Each row comes from the steps of one walk. Every step used is in the known rows, and no mark comes twice. Write the walk behind each row, first mark first.
Known rows
q > g: [ -2  -7  -4   3  21 -10  -7  12  -6   1   7  -8  -9  10  -8   3   0   0
  -2   1   8 -11   0   5   7   7   1  -2  -2   2  -3]
z > g > q: [ -4   4 -11  -2   5 -40  -7   2 -12   7  -3  -9  17   1  -2   5  -4   0
 -20 -19  -4 -15  -4  -2 -22   9  13   9   2  -4   5]
w > d > q > g: [-23 -19   4  -3  30  -3  -7  13   8  -4   2 -15 -12   5 -26  12  -2  -3
  -4   7  -7  -2  -3   2  -3  17  -5   9   3  -6  -3]
a > j > z > g > q > d: [ -9  11 -12  -1  -9 -35 -11  -1 -14  13  -5 -13  29  -7 -40   3 -17  -3
 -29  -6 -16 -16   5   4 -30  11  17   9  -6  27   7]
w > d > q > g > m: [-20 -20  14  -7  24  -6  -6   5  14  -8   0 -19 -15   4 -18   2   9  -8
  -9   6  -4   0  -4   1  -3  13  -6   7  -3   3  -3]
d > q > g > m: [-15 -21  -2  -5  11 -13  -3   6  14  -8  -9 -27  -5   0  -7  -8   8 -12
  -7   1   6 -16  -4   5   4   4 -14 -11   4  12 -10]
b > m: [  5  -4   0  -4   2  -2   7  -6  -4  -4  -2  -9   0   9  -6  -2  -2  -8
  -7   1  -3  -6  11  -1 -13   4   8  -7   7   7 -13]
a > j > z > g > m: [ -4  15   3  -7   1 -11  -9 -16   3   6  -7  -6  16  -8 -13 -15   8 -18
 -20   7   6  -9   9   4 -37   5   9  -6 -11  31  14]
j > q: [-6 -5 12  1  4  0  6 -6  1  4 -9 -3  2 -2 -7 -1  0  1 -2 19  6 -3 10 11
 -6 -2 -8  3 -9  0  4]
w > d > q: [-16  -8   5  -6  11   7  -1   1  10  -3  -4  -5  -8  -3 -21   5   1  -2
  -6   4 -16   9  -5  -2  -9  10  -4  17   5 -10  -5]
j > q > g > z: [-12 -24  16   0  25  -9   1   3 -17   7  -4 -19   5  10 -25  13   1  -3
  -5  19  17 -13   5  26 -15   6 -19   2 -14  10   4]
z > g: [  1   9  -4   3  14 -23  -5   8  -6   1  -5  -4   6   1  -3   0   1  -2
 -12  -6   7  -6   2   3 -26   2  15  -2  -1  -4   4]
w > d > q > j > z: [-22 -20  12  -5  -2  34 -13 -16  16  -8 -11 -15  -1   1 -30  11 -10  -1
   2  18 -16  11  10   8 -26  11  -9  14  -3   5   6]
b > m > g > q: [  2 -10  -7  -5 -10 -21   6 -19 -18   3  -4  -5  10  -1  -8  16 -11   5
 -13 -33  -9 -11  16  -1   0  -2  16   7   9   6   0]
a > j > z > g > q: [-14  15 -12  -4   0 -28 -12 -15 -10  15  -1  -9  28  -8 -14  -6  -5  -7
 -25  -8 -10 -18   2   7 -28  15  16  10  -2  17  21]
l > q > g > z: [-12 -22   6   3  26   0   1   6 -16   4 -14 -22   1  11 -20  23  14   5
  -3   0   7 -18 -12   7 -16   3 -10   6  -6   9  -7]
l > q > d > w: [ -7 -13  -6   7  -5   5   2  -4 -13   0 -24 -22   2   1 -27  13  -2   9
  -4  -9 -18  -4  -4 -19  -8 -22  -8  -1  -8   6 -22]
m > b: [  9  -5   2  -2   2   0   5   0  -3   6   3   3  -4   0 -21   8  -1 -10
  -2  -4  -3   4   6  -5  17  -2   0   3  -4   9  -9]
w > d: [ -2   3  13  -2   8   0  -3   3   4   0   8   8  -8   6  -8  10   2   5
   0   7 -13  19   1  -2  -5   7   7  16  -6  -4   8]
m > g > z: [ -3  -9   9  -3  -9   3   4 -10 -28   7  -9  -2  11  -3 -18  24  -5   7
   5 -25   5   7   5  12  -6  -6   0   4  -5   9   9]
a > j > z > g: [-11  19  -6  -2  10  -6 -11  -9  -2  12  -3  -7  18  -7 -21  -7  -1  -6
 -13   5   1 -14  10   4 -32  10  15   3  -4  19  14]
d > q > j > z > g: [-20 -12  -5   1   4  10 -18  -7   5  -3 -22 -29  13  -5 -20   5 -11  -7
  -8   4   1  -9  10  10 -44   8  -1  -1  -3   7   3]
a > j: [  7  12  -3   0  -6  -1  -2  -6  -2   1   9   1   0  -2 -13  -5  -3   2
  -7   6  -4   3  -7   0   9   7   0   8  -6  15   7]
z > g > m > b: [ 12  -2   6  -3   7 -21   0  -1  -7   4  -3  -2   2   3 -13  -3  10 -20
 -16 -14   8   0   8  -6 -13   0   8  -2 -11  18  -9]
g > q > l: [ -7  -6   0 -12   0 -27  -4  -9  -1   2 -10 -12  -1  -3 -11  16 -11   3
 -12 -17  -7  -5  -4  -7   7   2 -13   9  -8   1   6]
q > j > z: [ -4 -13   6   1  -5  25 -12 -15   2  -8  -8  -8   5   1  -6   5 -11  -6
   7  11   0   1  15  10 -16   1  -9  -1  -6  11   7]
l > q: [ -4  -5   1   3   3   8   5  -3   5   1 -16  -7   3  -4   1  11  15   7
  -3  -5  -3  -9  -7  -9  -8  -6   4   8  -4  -1  -3]
a > j > z: [ -7  12  -3  -3  -6   9  -4 -16   5   9   1   4   9  -6 -14  -4  -2  -5
  -6  11  -3  -7   8   5  -5   4   1   2  -2  24  15]
g > z: [ -1 -11  10  -4  -2   2   1  -4 -15   1  -2  -6   7   4 -11   7  -2  -1
  -4   0   2   3  -5   9 -12   1  -9   6  -4   8   3]

Which walk is each row?
[  4 -16  -7  -3 -17 -14 -10  -8  -7  -5   1  -9   2   3  -2   9 -16   4
  -5  -9  -8   5  -5   4  -1   5  -7  14  -5   6   6]
g > q > j
[-17 -11  -1 -13  11  -4  -1  -4  10  -5 -24 -23 -11 -10 -24  11  -9   0
  -4  -5  -4  -4  -3  -9   3   0 -21   0  -3   0  -3]
d > q > l
[  3  -5  -3   0  -3   1   8 -12 -17   0  -8  -2   2   2 -10  14  -5   2
  -5 -19  -1   0  22   2  -9  -4  21  -7   4   7  -3]
b > m > g
[-20  -1  -8   1  -3 -35 -10   4 -16   7 -14 -13  31  -3 -27  10 -11  -5
 -17 -14 -11 -18  11   4 -36   4  24   5   0  12  -2]
j > z > g > q > d
[ -8 -19   4   0  20  -7  -5  10 -15   3   6 -15  -1  13 -20  15   2  -3
  -2   1  10  -7  -5  16  -7   9 -10  -1  -1  12  -3]
q > g > z
[ -8 -26  15  -9  23  -2  -1   5   9  -4   2 -10 -17   5 -42  12   4 -20
 -11  -2  -8  -1   3  -1   9  11  -8  11  -9  16 -12]
w > d > q > g > m > b
[ -6 -21   3  -3   4  15  -9  -3  10 -13  -7 -14 -15   4 -23  10 -14   6
   1   8 -14  21   0   0 -14  11 -11  21  -7  -3   0]
w > d > q > j
[  0  -1   9  -7   4  -7  -4 -10  -1   9 -11  -1  14  -5 -20  -3  11 -28
 -11  -6   6 -11  23  -3 -29  -1  11  -6 -10  25   1]
j > z > g > m > b
[ -5  -4  -1   4   5   7 -17  -5  -4  -1  -9 -13  10   2 -13   5 -10  -6
  -4   4   7  -3  19   6 -42   9   6   0  -8  11   8]
q > j > z > g
[ -9 -14  15  -1  14 -13   0  -2   2  -1  -3 -11  -3   6  -8  -8  11  -6
  -6  19  19 -10  11  12  -2  -1 -13  -7 -17  14   4]
j > q > g > m
[ -5  -9  11   5  -5  -8   4   2  -5   1 -12  -7   4  -1 -28   3  -9   1
  -9  17   0   1  12   8  -5  -4   0   5 -17   8  -6]
j > q > d
[  0 -10  -2   7  -6   0   6   6  -5  -1 -19 -12   0  -3 -21  13   7   8
  -4  -5 -12  -7  -3 -12  -7  -7   9   8  -8   6 -16]
l > q > d
[ -9 -17  -2  -2 -24   5 -11 -24 -15   6 -12  -7  16  -8 -12  23 -18   7
   3 -22  -5   3  19   7  -6  -3   2  10  -4  13  19]
m > g > q > j > z
[  6 -18  -2   7  -2  19  -1 -10   3  -7 -18 -17  -6   2   1  15   2  13
   0   1  -2   0  -5  -2 -12  -5  -5  11 -10   6  -3]
l > q > j
[ -3  -7   6   2  -6   0 -14 -15   3  -7 -10 -16  11   0  -4  -5   1 -12
  -6   5   9  -3  18   3 -46   0   1  -6 -14  24   7]
q > j > z > g > m
[-21 -26  15  -7  29  -5  -8   9  -6  -2   1 -21  -5  10 -38  21  -2  -1
  -5   6  -5   4  -7  14 -12  18 -11  13   0   6  -1]
w > d > q > g > z
[ -3  -8  -5   1 -26 -29   1  -2 -23   8  -7  -3  12  -6 -23  22 -16  14
  -7 -33 -14   1   6  -4  10  -2  17  11  -3   8   0]
m > g > q > d
[-24   0 -14   2  -4 -29 -18  -7 -22  13 -16 -21  33   0 -35   3 -17  -9
 -17 -19 -21 -14  12  -6 -36 -10   1  -5  -2   8  -7]
j > z > g > q > d > w
[ -3 -11  -8   0 -22 -34   0   2 -12   2  -3  -9   9   0 -18  10 -11   4
 -12 -13 -17  -6  -7  -2   3   2   6   8  -2   7  -7]
g > q > d
[ -1 -21  -3  -6 -21   5  -6 -32 -18   1 -12 -14  15   3 -15  22 -22  -1
  -7 -22 -15  -4  30  11 -22   1   9   4   2  21   5]
b > m > g > q > j > z
[ -5 -12   9   4   1   8 -11 -17   6  -2 -29 -24  12  -4  -3   6  14  -7
  -9   1   8 -11  10  -6 -55  -5   3   1 -17  23   3]
l > q > j > z > g > m
[ -1 -12   4  -2  11 -14  -3   4   4  -6   5 -10  -8   6  -2  -5  12 -10
  -3   3  10 -10   2   0   3   1  -4 -10  -6  15  -3]
q > g > m
[-18   5   0 -12  16 -33 -16  -8  -3  12 -20 -18  19  -7 -21  18  -8  -5
 -19 -19  -2 -22  11  -1 -34   7   0   4  -6   7  12]
j > z > g > q > l
[ -9 -16  -2  -2 -19   6 -13 -20  -1   0  -4 -11  12   0  -6   7 -15  -4
  -1  -3 -11  -5  10   7 -17   4 -12  10  -3  11  11]
g > q > j > z
[-12 -11 -15   0 -24 -24  -9  -7 -18   2  -6 -15  13   2 -24   4 -20   1
 -12 -22 -28   0  -4 -10   7 -11 -10  -1  -3   6 -14]
g > q > d > w
[-13  -8   6   4 -11  -3   2  -9 -13   0 -17 -14   5   4 -36  -2 -17   0
  -2  10 -11   6  12  -3  -4 -16 -17  -4 -18   3 -14]
j > q > d > w
